What can hang from each mark:
banono: popo rubuke
livo: palu
pegul: popo
popo: mevos patu pegul tula
naka: banono
rubuke: pegul voroba
mevos: popo rubuke
patu: moted rubuke
palu: katu livo pegul
tula: rubuke

Every row comes from one small tree of marks. The marks that hang from a mark follow it in brackets, in alphabetical order. Every link used is in the known rows. Which tree was each row made from?
Known rows:
naka{banono{popo{mevos} rubuke{pegul voroba}}}: [  5.4   4.3  29.8   4.0 -19.9  -5.5   6.1   4.2 -21.9  -6.3   3.9   2.9
 -20.7  55.8 -17.5   2.2  10.7   0.1 -13.5 -22.5 -17.0  12.5  -6.3 -23.5
  -0.6   8.1  -3.8 -16.6  11.1  -9.2]
banono{popo{mevos pegul} rubuke}: [  3.1   4.3  20.0   4.6  -8.8 -14.0  14.6   1.6  -5.9  -6.2  -1.1   2.6
  -9.2  30.3 -11.7   9.6   2.3   3.7  -5.2  -0.7  -9.6  -7.5 -16.9  -7.2
   1.4  -4.5  -5.0  -9.3  22.2  -1.3]
naka{banono{rubuke{pegul voroba}}}: [  1.9   3.7  19.4  -5.2 -23.8  -2.6  -9.9   7.5 -15.4  -3.8   3.5   7.6
 -17.1  41.2 -12.8   5.5   4.6  -8.3 -10.6 -14.7 -12.0  11.9   2.9 -22.9
   1.7  12.3  -6.5 -12.8   8.7  -6.0]
mevos{popo{patu tula} rubuke{pegul voroba}}: [ -1.1   2.6   5.1  14.6 -41.9  -3.9 -10.6  27.7 -17.3  -3.1  -3.3   8.8
  -4.7  49.1 -12.1 -16.6  11.0   9.8   5.7   5.7  -8.0  38.5  -9.3  -6.2
 -41.8  11.1  -6.1  -5.3  26.7  -1.1]
naka{banono{popo}}: [  3.0  -0.5  11.7   2.4   9.7  -3.2   9.6  -8.1 -12.6  -3.2   1.5  -7.0
  -5.8   1.1  -6.4   0.6   0.1   4.3  -2.2   9.2  -5.0   6.9   1.6   5.2
  16.6  -7.3   3.9  -1.9  -8.1  -5.9]
pegul{popo{mevos{rubuke{voroba}} patu tula}}: [  0.2   2.5  -4.6  26.3 -25.7   8.6   4.6  15.5 -14.7   1.9  -2.4  18.2
  -2.7  42.2   5.0 -18.3   2.0  22.7   2.5  -4.2   1.8  36.1  -6.7  -9.4
 -23.6   7.5   2.0  -7.7  24.9  -8.7]
popo{mevos tula{rubuke}}: [  3.5   1.9  -1.3  20.2   1.8  -8.1   7.1  -3.9   3.9   2.2   2.6  18.7
  -4.0  54.1  13.0   8.7   4.2  22.3  -3.4   3.2   9.4  19.5  -8.7 -10.5
 -16.4   4.8  -6.6  -1.3  21.2  -9.9]
banono{rubuke{pegul voroba}}: [ -1.2   3.6  19.3  -0.3 -25.6   0.8  -9.0  15.2 -10.0  -3.2   1.4   4.0
 -11.5  34.4 -15.5   3.7   9.2  -7.2  -5.9 -12.8 -12.6   2.9  -4.9 -17.0
 -26.8  14.4  -7.7  -8.9  16.1   1.7]
popo{mevos patu{moted rubuke{voroba}} pegul tula}: [  9.3   3.2   8.2  -3.5 -32.7 -18.4  11.4   1.8  -7.2  -4.9 -10.8  19.9
  -2.7  61.4  -1.0   8.3   5.0   4.5   4.6 -25.3   0.9  23.3 -18.7 -40.5
 -20.7  15.4 -15.1 -19.1  23.4  -4.5]
naka{banono{rubuke{pegul{popo{mevos patu}}}}}: [ 11.5   5.3   5.5  -2.1 -25.2 -10.7   4.0   7.2  -9.9  -0.8   2.4  21.3
 -18.2  35.9  -5.6 -18.3  -4.6  14.3 -14.9  -5.8  -3.9  15.0   1.8  -1.3
  23.0   7.0  -0.2 -17.1  20.9  -9.0]
tula{rubuke{pegul{popo{mevos patu{moted}}} voroba}}: [ 12.6   4.3   8.0   6.5 -33.1  -2.6  18.3  11.4  -8.6   4.0  -3.5  10.3
  -7.2  45.0  -4.4 -13.7  10.0   0.6  -4.2 -30.2  -1.7  19.1 -13.4 -14.7
 -25.6  15.5  -8.2 -22.1  10.3   0.2]
livo{palu{katu pegul{popo{patu}}}}: [ -4.4   3.8   7.3  -4.2 -17.1 -10.5  -2.2 -22.2  -0.2  -6.5  -2.3   1.1
  12.9 -40.1  -0.6 -38.5   2.8 -19.9   5.2  25.3   8.6  -2.4  -2.5  16.6
  37.3 -20.6   6.0 -11.0  -0.5  -2.0]
livo{palu{pegul{popo{tula}}}}: [-12.0   2.6   2.5  10.1 -11.1  -4.5   1.5 -17.2   1.7  -0.7  -4.6  -3.1
  12.3 -11.3   0.0 -19.1   2.9   1.7  -0.6  24.4   9.7   6.8  -1.8   7.1
   4.6 -14.7  -2.0  -3.2  16.1  -8.9]
mevos{rubuke{pegul{popo{tula}} voroba}}: [ -5.3   3.9   5.5  18.3 -29.0  13.8   3.6  17.9 -12.3   2.4  -1.0  -0.3
  -2.0  33.2  -6.2 -10.4   9.0   8.1  -4.0  -6.8   3.7  29.0  -0.9   2.0
 -35.1   8.2  -5.8  -2.3  30.2  -7.0]
livo{palu{katu pegul{popo}}}: [ -6.6   4.0  14.8  -0.2  -8.9  -0.2   3.2 -32.7   1.7  -4.0  -1.4 -11.7
  12.6 -39.8  -2.7 -27.1   6.5 -22.8   0.0  13.3  13.5  -8.6  -0.5  10.8
  41.3 -23.5   3.3  -7.6   3.9  -5.8]
livo{palu}: [ -4.5  -1.4   5.0   1.0   0.4 -10.7 -11.0  -8.1  -0.9   1.8   3.3  -1.1
   0.1  -8.7  -4.9  -6.6   2.3  -8.0   1.8  19.3  -0.3   0.7   0.9  -6.7
   2.5  -9.4  -0.5  -6.0   4.5  -1.6]
tula{rubuke{pegul voroba}}: [  3.8   3.0  11.7   3.6 -20.9  -7.7   5.1  13.8  -5.7  -0.8   1.3   5.0
 -10.7  34.9  -4.5   1.8   9.8  -5.9  -6.8 -18.6  -8.6  10.0  -8.7 -10.7
 -31.9  14.8 -11.8  -6.9   5.6   1.7]
naka{banono{popo{mevos patu{rubuke} pegul tula}}}: [ 11.5   3.1   7.9   1.2 -14.9 -32.9  18.9  -5.4 -11.6  -9.7  -5.8  20.3
 -11.9  45.9   1.3  -0.3  -5.2  22.3  -5.0   9.7  -3.3  24.1 -12.5 -12.1
   9.9  -0.3  -6.9 -10.0  24.4 -12.0]
popo{mevos patu{moted rubuke{pegul}} tula}: [ 13.3   2.6   8.4  -5.0 -28.3 -11.3   1.2   0.8   1.0  -3.9  -4.3  19.8
  -8.6  58.1  -2.9   0.0   6.9  13.5  -1.2  -9.8   5.7  23.4  -9.1 -19.3
 -24.5  16.3 -14.7 -14.8  31.2  -5.0]
palu{katu livo pegul{popo{mevos patu{moted}}}}: [  7.7   6.1   5.2  -7.5 -30.1   3.3  10.1 -21.5   9.9 -12.8  -6.5  12.5
   3.4 -19.7  -8.4 -27.1   0.7 -18.8   2.0 -22.6  21.3   8.7  -5.3  -4.3
  36.5  -3.2   7.1 -19.4   9.4  -4.9]
rubuke{pegul{popo{mevos patu{moted} tula}} voroba}: [  4.9   3.8  -1.9   3.5 -34.7  -1.2   7.7  12.0 -12.0   5.2  -5.3   8.0
   5.4  47.1  -3.5 -13.8   8.3   8.3  -1.2 -29.2   3.0  30.4 -11.9 -18.2
 -29.3  14.0  -1.7 -19.1  11.5  -6.6]
naka{banono{rubuke}}: [  2.1   1.5  14.4   1.2  -0.5   1.5  -7.6  -6.8  -4.9  -3.5   4.3  10.5
 -12.6  23.8  -4.4  11.5  -2.1   2.8  -3.4  15.1  -2.3   3.5   9.3  -8.0
  23.5  -0.3  -1.2  -5.0  10.0  -6.3]
livo{palu{pegul}}: [ -6.8   1.6   8.7  -6.3  -9.5 -14.3  -5.5 -15.8   3.4  -8.9  -2.2  -1.7
   0.3 -12.9  -4.6 -10.4   3.7 -15.9  -0.8  10.9  -1.4  -9.0  -2.2  -3.6
  14.8 -10.8  -4.0  -8.0  -0.5  -1.3]
banono{popo{patu{moted} pegul}}: [  5.1   1.1   9.0 -11.8 -11.3 -15.8  11.6   8.3  -6.5  -7.4  -8.2  -3.5
   4.9  -3.5 -12.3   2.7   0.5 -10.0  10.3   6.3  -6.5  -0.6 -14.0   1.8
  -8.0  -5.4  -2.2 -13.5  -4.5   7.4]

Which tree is each row?
[ -1.0   2.6   5.3   8.9 -38.0  -2.3  -0.2  14.3 -15.1  -4.7  -9.4   5.8
   4.4  46.9 -10.7   1.8   9.3  -1.1  16.7   2.4  -0.4  31.7 -12.4 -21.4
 -24.3   2.4  -9.5 -12.9  24.0   1.0] -> mevos{popo{patu{moted} pegul tula} rubuke{voroba}}
[  8.1   3.4   5.8   1.7 -36.9 -17.5  -0.4  11.9 -10.3  -4.8  -4.3  22.2
 -11.8  61.6  -0.9 -11.1   6.1  15.3  -6.2 -20.3  -4.9  30.2 -13.6 -27.3
 -39.9  23.9 -11.8 -11.4  25.7  -6.2] -> popo{mevos patu{rubuke{pegul voroba}} tula}
[  8.3   1.8   9.0  15.3 -25.8   8.7  15.7  -2.9 -11.6   4.8  -8.0  11.2
   0.8  46.5  -0.9 -10.0   7.0  16.9   3.1 -12.1   6.4  28.2  -9.4 -22.4
 -28.9  16.0  -7.9 -12.8  27.9  -6.1] -> pegul{popo{mevos patu{moted rubuke{voroba}} tula}}
[ 10.7   5.0   0.9  11.3 -31.9 -10.3  17.6  19.0 -11.4   3.1  -1.9  15.4
 -10.7  38.8   0.4 -23.0   4.5   8.3 -10.5 -25.4  -7.9  19.6 -14.3  -6.4
 -23.7  16.0  -5.8 -15.4  12.0  -1.5] -> tula{rubuke{pegul{popo{mevos patu}} voroba}}
[ -3.3   3.9   7.5  12.3 -36.5  -5.5   3.7  -2.1 -13.2  -8.1  -4.0   9.9
  -9.0  12.0  -5.2 -34.4   5.0  -6.4  -1.3  -4.1  -5.4  14.4  -8.8 -12.2
   5.1  -3.5  -1.8 -18.7  16.1  -4.3] -> livo{palu{pegul{popo{mevos{rubuke{voroba}} patu}}}}
[ -0.8   1.0  21.2  14.8 -10.2  -2.6  -9.4   8.7 -22.3  -6.1   0.9  12.2
  -5.4  41.8 -10.7   3.1   2.2  15.3   5.4  31.5 -13.8  28.9  -2.8 -12.5
 -18.9   5.2   3.3  -6.8   6.5  -6.6] -> naka{banono{popo{patu tula} rubuke{voroba}}}
[  3.7   2.6  -1.6   2.9 -27.9 -14.4   3.1  15.6  -7.1  -8.0  -6.2   9.8
  -7.5  14.3  -6.4 -12.8  -0.7   2.1   7.3  16.1  -4.4  11.5  -9.3   3.3
   4.8  -5.4  -6.0  -5.6  23.5   4.5] -> mevos{popo{patu pegul} rubuke}
[ -3.9   3.8   2.2  17.0 -19.9  10.7   3.5  15.2  -2.9   2.7   0.4   2.5
  -2.8  22.0  -4.0  -9.8   4.0  14.7  -4.6   9.7  10.0  22.4   1.8  15.8
 -22.3   0.9  -5.5   0.9  36.4  -7.3] -> mevos{rubuke{pegul{popo{tula}}}}
[  4.6   3.3  -2.1   3.5 -26.3   2.8   2.6  23.4  -5.3  -1.8  -1.0   8.1
  -9.1   3.2  -6.4 -26.3  -1.8   6.5  -3.2   8.6  -2.1  14.1   1.0  19.9
 -11.9   4.2  -2.2  -5.9  23.4   2.3] -> mevos{rubuke{pegul{popo{patu}}}}
[  4.7   3.5  18.1   3.0 -27.5   6.8  18.9   4.9 -11.8   2.0  -5.4  -7.0
  -8.3  13.5 -10.2 -20.2   8.4   0.7 -10.3 -19.4  -2.9   6.1  -3.9  -5.1
 -26.0  15.6 -12.3  -4.4  26.3   0.0] -> patu{rubuke{pegul{popo} voroba}}
[  7.4   2.2   2.1  22.6 -17.4   5.1  15.6   2.1  -7.9   7.1  -3.6  15.5
   4.3  54.5   5.4  -4.5   6.9  16.6   5.2  -9.1   7.0  32.4 -12.3 -17.5
 -33.0  11.8  -4.4 -14.0  14.8  -6.0] -> pegul{popo{mevos patu{moted} tula{rubuke{voroba}}}}
[  7.5   4.2  -5.5  -0.9 -36.4  -9.2  11.7  18.8 -15.5   2.6  -4.0   8.5
  -4.7  23.9  -3.6 -28.9   2.6   3.6  -9.6 -37.1  -8.9  16.7 -11.5  -8.8
 -14.9  14.6   1.4 -16.1   6.5  -2.2] -> rubuke{pegul{popo{mevos patu}} voroba}
[  8.9  -1.3  12.7  -6.5   2.2  -3.1   5.9  -5.1 -12.4  -5.0  -2.1  -1.5
  -1.4   3.3 -10.1   1.4   0.8  -3.3   7.0  12.7  -3.9  12.4   1.1   1.1
  11.9  -5.0   3.9 -12.9 -15.0  -1.0] -> naka{banono{popo{patu{moted}}}}
[ -3.1   1.6  20.4  23.8   2.4   3.6   1.2   0.2  -5.9  -1.7   2.9   5.0
  -2.9  44.3  -7.3   8.3   5.6  23.5  -0.7  20.3  -4.1  11.6 -10.4  -5.6
 -23.0  -1.5  -0.6  -1.2  25.9  -8.5] -> banono{popo{mevos tula} rubuke}
[ -1.5   3.6   5.0  17.0 -23.7 -13.6  12.3   5.4  -9.5   1.9  -6.8   4.2
   2.9  52.5   0.6   5.1   8.7   8.7   3.0   2.0  -1.3  22.0 -18.1 -19.0
 -28.9   1.3 -13.0  -1.8  22.2  -3.4] -> mevos{popo{pegul tula{rubuke{voroba}}}}
[  6.0  -0.3  23.9   1.6 -14.1  13.5   8.4  -9.1  -7.1  -1.2  -4.5  -5.3
  -3.8  25.3 -11.0   7.1  11.3  -9.6   5.0 -16.4  -0.7   4.7  -3.2 -24.3
 -21.9  13.9 -14.6  -8.7  12.9   3.2] -> patu{moted rubuke{voroba}}
[  2.7   2.8   0.7   7.2 -26.4 -15.8  -5.1  23.0  -6.5  -1.6  -1.3  21.2
  -4.3  49.9   0.6  -3.8   5.7   9.1  -0.4   3.0  -6.7  30.1 -11.3  -9.5
 -48.5  17.5  -8.5  -7.3  10.3  -0.8] -> popo{patu tula{rubuke{pegul voroba}}}
[  9.2   3.2   7.9   8.9  -9.7 -22.9  19.5   2.9  -1.1  -4.5  -4.8  15.8
   1.0  48.4   1.4  12.7   3.9  12.4   7.5   9.7   2.4  18.9 -23.2  -9.4
 -21.2  -0.5  -9.2 -15.2  14.0  -3.1] -> banono{popo{mevos patu{moted} pegul tula{rubuke}}}
[  7.4   3.5  29.9   1.1 -29.9  -0.9   0.9  15.1 -17.3  -6.0  -1.1   3.3
 -11.0  47.9 -24.7  -0.8  14.7  -7.0   0.5 -16.4 -18.4  10.3 -16.3 -20.9
 -33.4  13.4  -5.1 -23.1  10.8   3.8] -> banono{popo{mevos patu{moted}} rubuke{pegul voroba}}
[  6.0   0.1   3.0   5.7  -3.8 -12.1   8.7   6.6  -8.6  -4.7  -1.5   5.6
  -3.6  10.0  -2.5 -13.6   0.2  12.9   0.5   4.0 -11.2   6.9 -12.4   2.5
  -7.3  -0.6   5.9  -7.6  -3.4   0.6] -> banono{popo{mevos patu}}
[  3.6   2.9   4.6   9.4 -32.2 -15.4   8.5  10.6 -10.3   0.5 -10.0  10.7
   7.3  52.8  -3.6   4.8   9.3   2.5  12.9   5.8  -1.3  27.9 -19.3 -22.5
 -32.5   5.9 -12.5 -12.7  15.6   2.5] -> mevos{popo{patu{moted} pegul tula{rubuke{voroba}}}}
[  0.1   1.6  -2.2  24.3 -13.6   2.8   8.0  14.0  -9.0   5.6  -3.1  13.5
   5.3  27.3   7.5 -13.7   1.3  20.1   5.0  18.8   1.1  30.1  -9.0   0.8
 -40.1   9.6  -0.9  -2.5  12.9  -2.1] -> pegul{popo{patu tula{rubuke{voroba}}}}
[  1.2   1.8   6.6  13.5 -16.2   9.5   3.4   5.6 -11.4  -3.3   2.1   7.1
 -13.8  40.8  -0.4   0.8   8.6  -0.3  -3.2 -28.2  -3.5  16.3  -4.9 -22.9
  -7.8   8.0  -4.0  -8.4  13.4  -5.6] -> popo{mevos{rubuke{voroba}}}
[ -2.2   4.6   0.2  18.4 -16.8   2.4  13.5  -5.6  14.6  -7.8  -5.3  13.5
  -2.3   1.6  -1.0 -12.2  -3.3  11.6  -3.1  15.9  17.5  16.4  -3.3   5.6
 -15.4   2.6  -3.6   2.2  30.4  -6.9] -> palu{livo pegul{popo{tula{rubuke}}}}
[  3.3   4.2   5.2  13.9 -22.0 -11.6   5.0   8.9  -5.1   1.1   1.6  16.9
  -8.8  73.1   4.4   6.5  11.5  11.7  -9.9 -26.4  -0.8  26.4 -14.4 -25.6
 -37.3  16.4 -11.0  -8.9  20.0  -9.1] -> popo{mevos tula{rubuke{pegul voroba}}}
[  0.4   4.5  13.7   5.8 -18.2   7.2   3.7  10.7  -1.9   3.1   1.2  -0.5
  -5.9  10.3 -13.1 -10.8   1.8   5.1  -9.1   6.5  -1.7  -4.2   0.9  11.4
 -10.3   5.3  -4.5  -3.7  27.1  -0.3] -> banono{rubuke{pegul{popo}}}
[ -7.3   5.2   8.5  10.6 -12.1  -6.4   2.6 -34.8   1.8  -0.9   0.0   1.5
  14.5  -1.8   6.3 -22.6   8.4  -5.9  -3.2   4.7  21.1   8.7  -7.1  -1.4
  34.2 -20.2   2.7  -8.8  15.9 -16.4] -> livo{palu{katu pegul{popo{mevos tula}}}}
[  3.2   3.8  -9.6   4.6 -24.8 -21.9  -0.8  15.1  -0.6  -8.3  -2.8  27.3
  -7.6  47.7   7.5   1.2  -5.2  16.0   2.1  -0.4   4.2  24.8 -11.4 -12.1
  -0.9   0.0  -5.7  -9.9  26.4  -7.4] -> popo{mevos{rubuke} patu pegul tula}
[  3.4   2.8  -7.9   3.0 -13.0 -29.7   2.7  14.7   3.7  -4.0  -4.3  23.6
   0.8  30.6  10.1   6.0  -5.5  15.8   4.7  22.0   1.7  17.3 -13.4  -0.6
 -18.1   2.0  -8.3  -4.3  15.3  -0.9] -> popo{patu pegul tula{rubuke}}
[ -6.9   3.1  16.5  -8.3  -7.8 -11.3 -10.7 -30.1   4.4 -10.1   1.1  -3.2
   8.2 -24.8  -2.6 -15.5   8.4 -29.8   2.0  12.8   8.3  -9.0  -1.6   0.7
  38.6 -19.6   0.9  -8.3  -1.9  -4.0] -> livo{palu{katu pegul}}
[  1.5   5.5   4.5  13.6 -36.0  -2.8  -1.6  20.3 -13.2   2.2  -2.0  18.6
  -5.2  53.9  -6.7 -17.3   3.7  17.3  -6.8  -9.0  -6.6  26.0 -11.6 -14.4
 -32.2  15.8  -1.5 -13.6  30.3  -6.5] -> banono{rubuke{pegul{popo{mevos patu tula}} voroba}}
[  0.8   3.8  -5.8  -3.3 -18.9  -4.7  10.8   0.6  -0.6  -7.0  -9.0   1.8
   3.8 -22.2   0.3 -27.2  -4.4   2.0   0.3   4.2  -3.0  -3.1  -3.2  20.5
  12.9  -1.8   1.9  -4.3  -0.4   2.3] -> palu{pegul{popo{patu}}}
[  7.2   2.2  18.9   4.9 -40.4  -2.3  -0.1   5.8 -13.7  -0.9  -9.1   3.4
  -1.4  51.3 -16.6  -9.9  15.8   4.0   6.9  -1.4  -3.4  30.8 -11.4 -21.3
 -46.8  18.9 -16.3 -10.3  29.8   0.8] -> mevos{popo{patu{moted rubuke{pegul voroba}} tula}}
[  3.3   2.4  21.8   0.0 -14.8  -8.6  -6.2  21.8  -7.7  -8.6   0.7   4.6
 -10.1  13.5 -20.4  -7.8   3.0   4.2  -0.4  26.4 -18.0   1.2  -8.8  12.9
 -28.8   4.7  -1.9  -6.5  13.5   7.6] -> banono{popo{patu} rubuke{pegul}}
